Each row was made from one path, in order. Every step used is in the known rows, and no mark comes twice. Write each row's path.
(in the rows, 128 means zero)
Known rows
dalo-nopa-lumur-kovari-fusav-vepu: [124 116 176 103 129 150 161 130 228 126 121 136 121  67  70 182 163 139
 148 120  90 136  69  99 120 127 186 102 106 109 172 171 145]
falom-nopa-lumur-kovari-fusav: [171 125 163  83 149 138 178 128 205  99 140 143 133 109 115 182 121 123
 119 127 141 113 126 106 132  99 147  82 116 123 161 181 145]
beni-dalo-nopa-lumur-kovari: [154 107 154 145 127 169 109 135 106 136 117 152 126  70 133 162 171 111
 120 107 144 143 122  61  90  94 173  99 119 112 154 138 140]
fusav-vepu: [ 44 133  96 140 121 127 123 117 195 152 112  93 151 109 105 131 104 136
 149 111 120 139  75 190 121 170 135 159 107 111 133 119 114]
lumur-kovari-dalo-goser: [143 151 157 140 125  82 135 127 143 120 144 143 102 203 147 170 139 141
 114  80 121 140 139 174 149 123 165 101 115 130 210  97 103]
falom-nopa: [154 161 126  96 111 135 126 131 149 113 119 106 146 106 151 176 112 154
 136 125 149  93 118 139 133 114  99 120  98 110 142 143 109]
sezov-dalo-nopa-keze: [132 142 118 138  92 112 144  93 111 152 120 142 155 125 129 179 144 141
 153 146  92  99 110  39 150 140 132 158  72 140 118 123 115]
vepu-fusav-beni-dalo-nopa-lumur: [ 46  80 139 182 171 155  76 129 105 145 118 137 103  97 126 142 145 106
 150 118  81 148 133 102 106 140  90  95 121 167  93 108 151]
sezov-dalo: [126 129  89 124  98  86 160  70 104 157 110  92 160 166 130 127 120 119
 141 156 117 117 128 109 166 156 118 146 122 184 121  95 104]
tila-lumur-nopa-keze: [128 173 136 106 129 142  86 149  91 146 176 124 147 102 123  72  69 109
 146 138 139  93 129 124 137 105 100 172 119 149  20 169 114]
dalo-nopa: [151 160 142 105  86 137 110 135 132 135 115 100 131  81 117 172 158 169
 153 132 101 115  82 112 134 121 135 137 101 113 142 116 102]
tila-lumur-kovari: [124 159 171 105 144 152 104 140 107 107 142  88 170 119 132 113  84 108
 149 125 137 118 159 148 163  91 128 111 152 178 121 118 121]
falom-nopa-lumur: [172 129 115 103 145 141 129 105 143 106 132 111 134  59 149 174 114 128
 112 137 144 100 106 112 111  86 129 109 113 122 121 162 122]
dalo-goser: [158 176 134 159  83  93 100 106 106 116 124  90 102 113 165 126 141 172
 141 140  99 161 130 193 114 143 161 141 103 150 106  51 101]
keze-nopa-dalo-kovari-fusav-beni: [174 125 106 119 140 143 129 134 125  81 126 129 128 139 126  91 118 165
 100 160 161 140 177 162 130 136  95 151 162  49 140 147 153]
beni-dalo-kovari-fusav-vepu: [ 32  63 117 151 148 129 139 170 136 149 105 132 171 146 146  85 197 138
 158 105 135 151 136 130 115 191 144 156 164  88 119 131 122]
lumur-kovari-fusav-beni-dalo-goser: [106 117 214 143 142 131 165 152 184 111 122 176 103 196  95 108 158 129
 142 104 114 167 160 148 133 142 154  66 122 153 162 104 164]
keze-nopa-dalo-sezov: [226 173  69 136  73 120 124  99 108  88 130 121  98 139 136 136  51 133
 100 136 171 151 163 156 101 135 138 170 125  67 147 136 156]
keze-nopa: [195 174  86 107 102 147 132 128 126  89 150 109 139 128 101 129  65 144
  88 144 163 148 144 160 138 105 101 150 112  85 111 119 128]
fusav-beni: [ 84 123 133 130 162 138 104 119 111 120 117 122 108 121 113  89 121 127
 126 130 105 116  97 156 136  99  91 108 131 167  97  83 129]
vepu-fusav-beni-dalo: [ 24  99 125 185 164 135  80 141 102 151 125 132 118 157 131 115 120 104
 151 113  97 153 155 142 128 160  67 110 124 174  90  80 143]
beni-dalo: [111 114 104 160 114 139 100 139  77 154 131 124 152 144 148 108 143 107
 118 110 165 149 147 123 106 131 128 134 133 129 115 102 120]
lumur-nopa-mesed: [186 160 123  90 103 118 132 136 150 169 139 135 100 112 105  93  80 149
 112 190 152 122  98 138 120 132 111 181 137 113  81 180 127]
lumur-kovari-fusav-beni-dalo-sezov: [ 90 104 194 126 141 119 189 155 185 112 116 188  95 214  84 113 131 101
 156  85 113 154 139 119 139 146 162  80 134 158 161 123 173]
falom-nopa-lumur-kovari: [186 144 152  90 153 144 146 117 170  94 132 135 128  70 141 193 102 123
 113 129 149 107 122 108 127  73 147  87 108 120 164 159 134]
tila-lumur-kovari-dalo: [103 126 155 119 157 135 104 139 100 119 155 101 166 169 140 128 107 101
 133  88 142  99 151 148 165  95 118 104 160 166 152 148 107]
lumur-kovari-dalo-sezov: [124 135 133 120 124  66 165 130 147 123 138 159  90 225 135 174 103 106
 131  57 120 128 111 138 153 128 176 117 131 136 209 118 114]
nopa-dalo-sezov: [164 152  82 149  74  76 110  88  97 138 119 106  93 150 172 129  93 120
 142 130 137 140 139 156 103 166 172 176 146 120 156 110 138]
sezov-dalo-kovari-fusav-beni: [ 69  73 123 113 151  81 189 103 120 132  84 116 156 175 136  82 185 147
 169 159  83 110 129  97 182 178 112 141 166 172 109 109 112]
beni-dalo-nopa-lumur-kovari-fusav: [141  88 167 138 124 162 140 146 141 141 128 160 132 108 107 151 191 114
 125 106 139 150 127  60  96 121 173  91 124 114 152 160 153]
nopa-falom: [112 173  62 132 112 142 123 136  75 121 136 114 176 132 114  84  77  83
  70 149 159 141 167 171 132 128 103 135 129 128  82  98 115]
tila-fusav-beni-dalo-nopa: [104 109 174 153 146 177 128 203 124 134 123 164 127 109 127 111 192 110
 171 137  71 120 101 138  94  78  92  77 162 149  96 161 138]
nopa-lumur-kovari-fusav: [147 109 150  98 160 114 182 122 193 122 171 135 131 140  80 123 124  93
 106 144 120 160 124 120 147 104 187 102 147 162 135 133 148]
fusav-beni-dalo: [ 71  92 133 167 164 163  91 130  77 132 105 147 113 126 133  80 146 107
 120 107 135 126 126 127 102 102  93  95 135 156 100  96 142]
falom-nopa-dalo-beni: [164 146 135 151 115 162 100 111 138 100 100 117 103  80 181 172  97 164
 105 124 178  81 169 126 106 150  91 130  81  95 182 132 137]
kovari-fusav-beni-dalo-nopa-keze: [ 54  77 169 154 146 158 141 168 160 142 144 193 129 180  80 100 190 124
 142 105 106 130 121  81 113 148 109 106 109 126  93 154 169]
keze-nopa-lumur-kovari: [225 157 110 103 144 156 153 115 150  71 163 137 121  92  90 142  56 113
  65 147 164 162 147 128 130  63 149 120 121  98 132 134 151]
vepu-fusav: [ 69 148 101 143 119  92 103 137 136 158 157  87 144 164 124 145  94 123
 155 139  89 161 150 169 164 177  95 155 117 166 101  73 112]
falom-nopa-lumur-kovari-dalo: [169 117 137  99 162 131 146 114 163 106 139 146 125 111 148 205 120 117
  99  98 151  90 116 109 128  76 139  80 116 110 187 183 124]
dalo-nopa-lumur: [167 131 132 109 117 145 113 109 126 128 129 105 119  31 118 169 162 143
 129 144  98 121  71  85 112  90 164 126 116 126 120 135 115]
vepu-fusav-beni: [ 33 124 125 154 161 115  91 133 128 140 134 111 114 152 117 122 102 119
 156 132  73 145 136 165 154 157  64 118 121 185  90  72 131]

Write each row's path
[145 108 195  99 149 158 153 129 185 110 123 151 100  73  75 160 174 136
 138 129  85 126  81  78 126  89 166  76 119 139 153 153 152] : dalo-nopa-lumur-kovari-fusav-beni
[ 25  97 121 192 148 116  94 133  97 141 109 144  88 161 139 123 107  95
 172  96  82 157 143 130 114 173  95 116 123 181  86  80 151] : vepu-fusav-beni-dalo-sezov
[155 194 113  99 107 102 125 153 143 167 186 174 108 133 100  94  72 129
 121 146 133 118 100 124 135 123 122 195  82 104  48 142 111] : lumur-nopa-keze
[155 137 138  82 126  93 135 142 144 158 115 140  90 136 122  44 140 160
 140 166 134 113 123 166 135 166 112 166 167  91 111 168 120] : lumur-nopa-dalo-kovari-fusav-beni
[168 166 131  99 106 134  79 120  85 151 138  79 139  98 138  64  81 120
 144 156 161  97 149 166 127 125  99 157 161 142  78 179 114] : tila-lumur-nopa-dalo
[110 115  95 172  91 108 123 126  71 138 106 140 106 151 163 118 124  95
 152  84 140 152 128 104  88 152 171 148 131 139 107 101 136] : beni-dalo-sezov
[165 134 130 116 124 156 118 128 152 117 116 123 146  95 158 187 106 164
 114 164 163  94 125 114 111 110  93 134 119  97 140 183 142] : falom-nopa-mesed
[224 174  77 127  91 144 108 108 114 101 149 106 136 134 125 128  66 145
  74 161 190 149 177 171 118 119 106 162 126  56 151 137 144] : keze-nopa-dalo
[139 146  94 129  78 127 156  87  85 139  81 113 169 117 116 150 135 117
 125 157 116 106 136  79 145 153 109 125 103 146 127 128 114] : sezov-dalo-nopa-falom
[120 139 171 140 144 127  95 129  92 108 142 100 142 157 161 133 121 121
 141  87 129 114 159 166 146 104 136  98 148 169 148 129 106] : tila-lumur-kovari-dalo-goser
[106  96 122 125 150 102 116 129 119 133 117 112 137 152 161  74 178 157
 137 161 127 128 159 163 139 165 124 157 189  97 151 122 132] : nopa-dalo-kovari-fusav-beni
[164 133 134 105 163 122 144 106 148 115 161 127 123  92 114 136 100  94
  97 144 128 152 118 120 137  73 185 112 140 160 138 103 134] : nopa-lumur-kovari
[145 137  90 126 127  95  87 119  80 137 121  86 150 113 199 103 150 160
 127 166 144 128 161 166 137 147 142 188 181  84 159  95 105] : nopa-dalo-kovari
[129 120 134 151  94 162  94 148  89 150 107 129 142  99 143 151 178 137
 139 104 144 131 122  85  95 127 134 124 112 104 137 127 121] : beni-dalo-nopa
[ 69 141 125 138 123 135 159 187 213 153 143 116 164 123 107 122 136 114
 180 144  70 140  78 215 116 135 121 138 155 130 108 161 115] : tila-fusav-vepu
[205 186 104  98  60  70 131 108 128 163 118 132  61 136 129  94  72 130
 144 141 146 125 111 160 108 166 154 187 131 106 117 157 122] : lumur-nopa-dalo-sezov
[110 112  91 113 130  74 159  92  80 136  87  90 168 134 173 113 155 149
 160 165 100 112 131 101 179 161 128 170 157 158 118  82  85] : sezov-dalo-kovari
[145 100 118 118 177 107 145 102 139 129 172 139 118 141 123 152 124  86
  79 107 133 134 111 122 136  78 175 103 147 146 169 135 121] : nopa-lumur-kovari-dalo
[ 54  66 153 144 149 140 154 151 154 143 129 152 132 203  80  66 176 113
 136 113 122 142 130 132 123 158  99  93 145 156  97 137 158] : kovari-fusav-beni-dalo
[ 82 104 123  88 145  86 164 170 143 124 132 102 163 157 138  81 185 167
 162 150  99 137 124 149 175 171 139 172 180 115 106 104  97] : dalo-kovari-fusav
[121 133 108 161  96 181  97 154  59 138 104 144 160  95 134 130 156 106
 101 109 163 136 156  92  86 130 121 113 113  91 118 134 129] : beni-dalo-nopa-falom
[205 161  95 162 104 174 105 111 117  78 132 118  96 101 131 120  52 156
  57 142 195 135 195 147 108 142  93 163  93  71 153 107 155] : keze-nopa-dalo-beni
[146 100 112 126 161  87 160  98 135 119 156 153  89 146 132 158 111  80
 100  89 118 135  99 108 125  92 201 111 147 153 164 135 130] : nopa-lumur-kovari-dalo-sezov
[134 171 121 124 127 140 112 146 144 117 164 162 152 114 154 187  96 140
 124 119 143  90 129  97 127 103 106 147  63  87 111 147 125] : falom-nopa-keze
[213 143  75 114 135 153 136 102 120  83 163 114 129  79 101 124  70 119
  65 158 161 153 131 134 115  76 131 142 125  99  92 138 141] : keze-nopa-lumur
[122  90 113 140 121 123 106 129 120 161 137 132 128 159 141 191 178 160
 101 107 124  89  83 105 119 123 111 138 136  92 182 190 107] : kovari-dalo-nopa-mesed
[ 54  84 144  99 177 105 153 167 138 111 113 120 140 147 131  62 192 163
 162 144  85 125 113 146 166 155 116 145 182 130  97 103 113] : dalo-kovari-fusav-beni
[102 111 115 167 116 124 158  76 109 125  89 106 111 124 139 119 101 134
 121 137 123 102 149  80 155 184 105 149  82 203 123  59 118] : sezov-dalo-beni
[106  86 180 152 177 189 101 129 103 114  96 174  91  70 119 127 167 112
 121 103 120 125 107  77  91  71 132  62 125 142 137 126 160] : fusav-beni-dalo-nopa-lumur-kovari
[165 202  87  85  91 122 141 146 109 150 135 138 126 122  86  57  57  99
  88 159 162 127 134 172 131 137  97 154 116 112  57 149 107] : lumur-nopa-falom
[ 78  51 164 140 157 159 153 141 159 136 124 160 116 144  75  92 206 117
 135 116 106 135 106  93 103 136 122  81 140 148 101 164 167] : kovari-fusav-beni-dalo-nopa-lumur
[184 160 114 114 101 131 103 109 137 126 116 102 142 113 173 178 111 153
 122 139 174  94 152 152 115 128 103 128 114  79 182 162 127] : falom-nopa-dalo
[147 134 122 116  77 108 155  80 115 152  84  98 148 121 124 172 156 151
 162 149  97 101 103  72 155 151 125 136 101 158 144 121 102] : sezov-dalo-nopa
[ 91  98 104 146 144 129  99 159  53 137 109 122 159 111 191  92 178 135
 137 119 148 141 149 114 120 138 139 161 167 101 111  89 102] : beni-dalo-kovari
[120 123 103 169 109  69 106 105  94 141 144 111 103 196 171 148 174 154
 111  83 112 127 114 187 122 146 138 132 121 130 154 107  81] : kovari-dalo-goser
[104 110 219 115 142 152 169 169 197 120 116 181 118 179  71 131 165 128
 148 100 115 145 134 105 144 129 139  64 122 135 182 137 164] : lumur-kovari-fusav-beni-dalo-nopa
